Each row was made from one path, in order. Every step used is in the known rows, and no mark comes twice. Write each row's path.
Known rows:
faras > nufep: [ 0.03 -0.74 -0.42 -2.14  1.16 -0.18 -0.39 -0.89 -0.53  1.88 -0.77 -3.17
  2.27  0.67 -1.11  0.85  0.86  0.12 -4.36  2.41]
rokez > dorubus > geno > nuvusob > busin: [-0.55  4.21  0.59 -2.04  0.06 -2.71 -0.31 -0.52  2.21  5.97 -1.28 -4.01
  2.33  0.87 -1.15 -3.64 -0.02 -2.50 -2.69  0.54]
dorubus > geno: [-0.43  2.67 -0.30 -2.53  1.81 -2.51 -1.21  0.41 -1.32  3.45 -0.47 -4.22
  1.95  2.17 -1.82  0.76 -1.00 -3.77 -2.92  0.21]
muru > zuge > rokez: [-0.29 -0.66 -3.99 -3.10  0.63  0.11 -2.86 -0.54  0.16  2.49  0.52 -2.82
 -0.26  2.53 -3.46  1.89  0.33 -1.57 -0.85 -0.81]
busin > faras > nufep > geno > rokez > zuge: [ 0.60 -1.47 -5.63 -1.87  1.18 -0.08  0.27 -1.68 -1.86  3.15 -4.76 -0.45
  4.02 -0.99 -2.54 -0.74 -0.43 -1.53 -6.01  1.73]
nuvusob > busin > faras > nufep: [ 0.44 -0.09 -1.01 -0.67  0.15 -1.58 -0.94 -0.76 -0.71  3.82 -1.37 -1.46
  3.10 -0.05 -0.38  1.05  3.24  0.17 -3.36  4.84]
busin > faras > nufep > geno: [ 0.28 -1.21 -3.03 -0.75 -0.51  0.05  0.60  0.21 -1.79  3.25 -2.87 -0.57
  3.11  0.49 -0.34  1.78  1.91 -1.12 -2.18  3.24]
zuge > rokez > geno > nuvusob > busin > faras > nufep: [-0.03 -0.50 -1.84 -1.03 -0.04 -1.21 -0.76 -0.56  2.11  5.69 -1.25 -0.04
  0.92  0.17 -1.41  0.48  4.67 -1.56 -2.33  3.66]
nuvusob > geno > rokez > zuge: [ 0.99  0.72 -3.64 -2.88  1.52 -2.07 -1.52 -1.53 -1.14  3.40 -2.99 -2.55
  4.09 -0.09 -2.53 -1.10 -1.86 -2.74 -6.98 -0.30]
geno > nuvusob: [ 1.13  1.76 -1.44 -2.76  0.23 -0.02 -0.89 -1.10  1.70  4.59 -0.84 -3.07
  2.94  0.07 -0.66 -0.32 -0.42 -1.99 -3.64  1.07]
nufep > faras: [ 0.66  1.82 -1.53 -0.92 -0.70  0.11 -0.16 -1.67 -0.28  2.51  0.12 -2.36
  1.79  1.31  0.25 -0.26 -0.62 -0.79 -3.94  1.86]
nuvusob > busin > faras > nufep > geno: [ 0.40 -0.44 -1.93  0.13 -0.91 -1.30  0.12  0.21 -1.57  4.43 -2.62 -0.56
  3.50 -0.06  0.08  0.10  2.55 -0.54 -2.16  3.96]
busin > faras: [ 0.76  1.26 -3.15 -1.72  0.16 -0.88 -1.44 -0.82 -0.70  3.19 -0.68 -1.79
  2.77  0.72 -0.37  2.72  1.25 -2.49 -2.61  2.43]
nufep > geno > rokez: [-0.11  0.19 -3.17 -2.01 -0.61 -0.68 -1.02 -0.74 -0.87  3.94 -2.66 -2.11
  3.98  0.06 -1.83 -0.86 -2.70 -2.59 -5.51  0.23]
muru > zuge > rokez > geno > nuvusob > busin > faras > nufep: [-0.23 -1.08 -3.27 -1.23 -0.59 -0.17 -1.23 -0.17  1.78  5.16 -1.14 -0.32
 -0.26  0.96 -2.42  1.00  4.71 -2.07 -1.54  3.16]
geno > rokez > zuge: [ 0.76  0.61 -3.95 -3.09  2.33 -0.92 -1.43 -2.63 -0.62  2.55 -2.20 -3.21
  3.34 -0.64 -2.82 -1.86 -2.44 -2.10 -7.22 -0.59]
dorubus > geno > nuvusob > busin > faras > nufep: [ 0.21  1.14 -0.60 -1.21  0.40 -2.04 -0.20  0.10 -0.04  6.01 -2.57 -1.29
  3.28  0.28 -1.25  0.63  2.76 -1.45 -2.95  4.92]
geno > nuvusob > busin > faras: [ 1.53  2.44 -1.98 -1.01 -0.81 -1.78 -1.55 -0.91  1.14  6.33 -1.22 -1.26
  3.77 -0.58  0.16  0.04  2.15 -1.88 -2.63  3.78]
geno > rokez > zuge > muru: [-0.12 -0.74 -4.04 -3.11  2.86 -0.55 -1.89 -2.76 -1.95  1.67 -2.03 -4.13
  1.48 -0.67 -3.40 -0.99 -2.35 -2.04 -4.49 -0.89]
muru > zuge > rokez > dorubus > geno > nuvusob > busin > faras: [-0.91  2.29 -3.80 -2.14 -0.83 -1.54 -1.24 -0.13  2.01  6.07 -1.86 -1.47
  0.71  2.05 -3.00 -0.13  2.15 -3.00  0.33  1.20]
faras > nufep > geno > dorubus: [ 0.14  0.53 -0.82 -2.27 -0.19  1.54  1.37  0.15 -0.47  4.22 -2.14 -2.93
  4.02 -0.34 -0.31 -0.48 -0.64  0.74 -3.91  1.53]
dorubus > geno > nuvusob > busin: [ 0.52  3.72  0.81 -1.70  0.57 -3.23 -1.40  0.07  0.92  6.81 -0.95 -3.54
  3.11  0.46 -0.98 -2.26  0.09 -2.78 -3.06  1.75]

Write each row's path:
[ 0.90  0.70 -0.05 -0.66 -0.91 -1.19  0.02 -0.21  0.82  6.18 -2.26 -1.81
  3.76 -0.80 -0.06 -2.95  1.31 -0.11 -3.07  2.97]
faras > nufep > geno > nuvusob > busin
[-1.79  3.30 -0.60 -2.91  1.20 -1.84  0.22 -0.27  0.30  2.45 -0.90 -4.75
  0.96  2.71 -1.92 -0.93 -1.11 -3.49 -2.50 -1.28]
rokez > dorubus > geno
[ 1.48  2.02 -2.64 -0.34 -1.68 -1.67 -0.75 -0.17  0.48  6.87 -2.25 -0.43
  4.08 -0.64  0.45 -0.58  1.98 -2.29 -1.74  3.42]
nufep > geno > nuvusob > busin > faras
[ 0.01  3.13 -0.38 -2.75  0.45  0.46 -0.17 -0.28  1.52  4.01  0.94 -4.35
  1.34  0.38 -0.11 -0.49 -0.31 -3.01 -4.57 -0.67]
rokez > geno > dorubus
[-0.93  3.46 -0.94 -3.31  0.58 -0.83  0.68 -0.51  2.26  4.54 -1.82 -4.03
  1.72  1.68 -1.87 -1.67 -0.99 -3.49 -2.60 -0.56]
rokez > dorubus > geno > nuvusob
[ 0.00  1.63 -3.29 -3.33  3.09 -2.13 -1.19 -1.55 -1.48  3.26 -2.78 -3.58
  3.05  0.42 -3.70 -1.73 -2.91 -3.70 -6.61 -0.95]
dorubus > geno > rokez > zuge
[-0.90  1.81 -1.59 -3.13  1.25 -2.28 -1.64 -0.42 -0.99  4.16 -1.97 -3.56
  3.21  1.24 -3.20  0.09 -2.93 -4.02 -6.09  0.28]
dorubus > geno > rokez
[ 0.10 -0.73 -3.74 -2.87  2.16 -1.61 -1.97 -1.75 -2.41  2.49 -2.72 -3.60
  2.09 -0.20 -3.20 -0.30 -1.81 -2.68 -4.23 -0.65]
nuvusob > geno > rokez > zuge > muru
[ 0.36 -0.20 -3.04 -2.64  3.24 -0.59 -1.54 -2.24 -2.21  1.06 -0.70 -4.61
  0.49 -0.03 -2.10 -0.37 -0.66 -1.76 -1.96 -0.94]
rokez > zuge > muru
[ 0.34  2.88 -0.69 -2.97  1.08 -1.44 -0.56  0.13  0.70  5.45 -1.36 -3.52
  2.62  1.23 -1.71 -0.13 -0.87 -3.78 -3.07  0.72]
dorubus > geno > nuvusob
[-2.23  2.11 -1.51 -3.34  1.64 -1.97 -0.36 -0.39  1.02  2.91 -0.84 -3.75
 -0.01  3.15 -3.30 -0.30 -0.51 -2.70 -1.01 -1.90]
zuge > rokez > dorubus > geno
[-2.44  1.58 -2.91 -3.60  1.06 -0.94 -0.87  0.02  0.65  2.44 -0.66 -3.99
 -1.17  3.98 -4.24  0.16 -0.46 -3.24 -0.23 -2.42]
muru > zuge > rokez > dorubus > geno
[-0.69  1.46 -2.72 -3.46  0.27  1.33 -1.24  0.05  1.83  4.00  1.17 -3.60
 -0.80  1.71 -2.45  0.64  0.27 -2.80 -2.41 -1.80]
muru > zuge > rokez > geno > dorubus
[ 0.91 -0.57 -3.19 -1.41 -1.06  0.88  1.01 -0.10  0.34  5.26 -3.56 -0.18
  3.65 -0.32 -0.44  0.70  1.71 -1.37 -2.36  3.50]
busin > faras > nufep > geno > nuvusob
[-1.53  0.11 -3.12 -1.10 -1.71 -0.71  0.82 -1.39  0.80  3.84 -4.05 -1.11
  3.36 -0.19 -1.58 -2.49  0.23 -0.64 -4.69  2.03]
nuvusob > busin > faras > nufep > geno > rokez > dorubus
[ 0.19  0.79 -1.99 -2.60 -0.41 -2.20 -2.05 -0.37 -0.64  4.26 -2.23 -2.46
  4.37  0.66 -1.88  0.76 -1.82 -2.84 -6.43  0.92]
nuvusob > geno > rokez
